Known rows, with every way that one mark hangs from another
toti(zoge(buvu zutifer(vodufur(goguz(topob))))): [ -3 -28 -31  -3  -5 -18  21 -26 -24  -1   1   4  -9 -27  10 -15 -16 -22]
vodufur(goguz(topob)): [-22 -34 -12  -5  26  -7  36 -11   4  -4 -24  -5   0   0  12  13 -24 -18]
toti(vodufur(goguz) zoge(zutifer)): [ -3 -33 -29 -15 -22 -13  11 -13 -27 -11 -25   5   0 -39  -5  10   4  -3]
buvu(vodufur zoge): [-26 -43 -29 -31  -2 -17  14  18  23  10  -8  -4 -36   9  16   4 -16  -5]
zoge(buvu(vodufur(goguz(topob))) zutifer): [-21 -27 -44  -5   1 -28  18 -11  17  16  -6   2  -9 -10  27   8 -17 -33]
toti(zoge(buvu(vodufur))): [-21 -26 -48 -41 -14 -30  16   8  -6  17  -4   3 -27   8  14   0 -10  -2]
toti(vodufur(goguz) zoge(buvu zutifer)): [ -1 -23 -46 -23 -27 -24  10 -17 -31   6 -23   4 -12 -38   2   2   5 -16]
zutifer(vodufur): [ -8 -51 -23 -16  23   8   8  -7 -15   1  -5   5 -25   0   9   8  -2  -6]
zoge(zutifer(vodufur)): [ -1 -54 -29 -11   9   9   2  -6 -24  -1   0  11 -25 -24   5  11   0  -7]
zoge(zutifer): [-12 -47 -29 -21   4   0  11   8 -18   2 -18   7 -27 -26   1  23  -6  -3]
zutifer(buvu(zoge)): [-11 -28 -29 -28  12 -18  33   2   7   4 -11 -12 -40 -12   4   7  -7  -3]
toti(vodufur zoge(buvu)): [ -5 -22 -48 -41  -9 -32  11   0 -29  11 -25  -1 -23 -16  12   5   0  -1]
buvu(vodufur zoge(zutifer)): [-19 -47 -34 -24 -16 -15   6  18  15   9  -5   3 -39 -16  12   8 -10  -7]
zoge(buvu(vodufur(goguz)) zutifer): [-20 -37 -47 -14 -10 -14   6 -13   8  21  -6   8 -18  -8  14   6  -2 -29]
zutifer(buvu vodufur(goguz(topob)) zoge): [ 15 -25 -10  -2  44  -7  31 -35  17 -15   2   1  15  -6   9   4 -12 -16]
buvu(vodufur): [-25 -43 -34 -25  12 -11  11  10  13   9  -8   5 -20  10  17  20  -8  -4]
goguz(vodufur): [ -5 -35 -20 -24  19 -15  16  12  -8   6 -33  -9  -7   6  21  16  -1  -9]
vodufur(goguz): [-20 -44 -14 -15  11   6  24 -14  -5   2 -25   0 -10   2  -1  13  -9 -14]
zutifer(vodufur zoge): [ 11 -49 -11 -28  27   9   4  -8  -5  -7  -4  11 -13   1   4   9  -8   1]

Rows
[-26 -29 -40 -27 -18 -22  20 -12   3  15  -7   2 -13   9   9  -8  -8 -15] | toti(zoge(buvu(vodufur(goguz))))
[  0 -45 -46 -20   4  -3  -2 -12 -28  15   2   8 -36 -24  13   4   2 -17] | zoge(buvu zutifer(vodufur))
[-18 -30 -46 -21 -31 -22  13 -10  -6  14  -3   7 -13 -15   4  -4  -5 -15] | toti(zoge(buvu(vodufur(goguz)) zutifer))
[ -6 -46 -11   6   3  -5  20 -17   2  -9  -3  -3 -20 -26  13 -10 -22 -26] | buvu(zoge(zutifer(vodufur(goguz(topob)))))
[ 18 -33 -12 -12  32   5  22 -39   8  -8   3   5   3  -5  -4   4   3 -11] | zutifer(buvu vodufur(goguz) zoge)
[  2 -36 -45 -26 -16 -12   4  -8 -41   8   4  11 -34 -30   2  -8  -1  -4] | toti(zoge(buvu zutifer(vodufur)))
[-21 -27 -30 -14   1 -19  30 -12  36   6  -1  -8 -21   4  11   0  -4 -20] | zutifer(buvu(vodufur(goguz) zoge))
[-26 -35 -40 -20   3 -15  14 -14  15  25  -9   1 -16  14  18   5  -5 -27] | zoge(buvu(vodufur(goguz)))
[-23 -49 -25 -13 -19  -8  13   0  23   6  -6   2 -25 -13   7   1  -9 -19] | buvu(vodufur(goguz) zoge(zutifer))
[ -9 -25 -29 -22  20 -26  22 -12  34  12 -10   2   3  16  24   5 -27 -26] | zutifer(zoge(buvu(vodufur(goguz(topob)))))
[  7 -28 -39 -14  -2 -10  15 -15 -30 -13  12   8 -17 -38  -4   2   6   8] | toti(zoge(zutifer(buvu vodufur)))
[-17 -37 -57 -27  -5 -21   1   5   0  24  -3   9 -31 -11  20  15  -3 -16] | zoge(buvu(vodufur) zutifer)
[  0 -46 -28 -18 -10   0   7  -3 -38 -11   3  12 -22 -29  -5  -2  -1   6] | toti(zoge(zutifer(vodufur)))
[-21 -18 -27  -4  16 -33  40 -11  45   1  -2 -14 -10   3  24   0 -21 -23] | zutifer(buvu(vodufur(goguz(topob)) zoge))
[  4 -29 -28  15  27  -8  26 -36  -1 -12   6   1   2 -31  11   7  -4 -23] | zoge(zutifer(buvu vodufur(goguz(topob))))
[ -3 -54 -19   2   4  13   6 -25 -17  -4  -4  11 -12 -21  -2   4   1 -19] | zoge(zutifer(vodufur(goguz)))
[ 10 -40 -20 -24  17   3  10 -31  -3  10  -7   9 -11   5   4  -8  -6 -23] | zutifer(vodufur(goguz) zoge(buvu))
[  5 -21 -26   8   6 -17  33 -33 -15 -19  10   1   5 -36   3  -4  -9 -10] | toti(zoge(zutifer(buvu vodufur(goguz(topob)))))
[-10 -29 -51 -14   8 -18  12  -1  12   4   5   4 -18 -22  13  25   6  -5] | zoge(zutifer(buvu(vodufur)))
[-20 -28 -35  -7  16 -13  26 -20  26   6  -2   0  -2   5  12  15   3 -16] | zutifer(buvu(vodufur(goguz)))
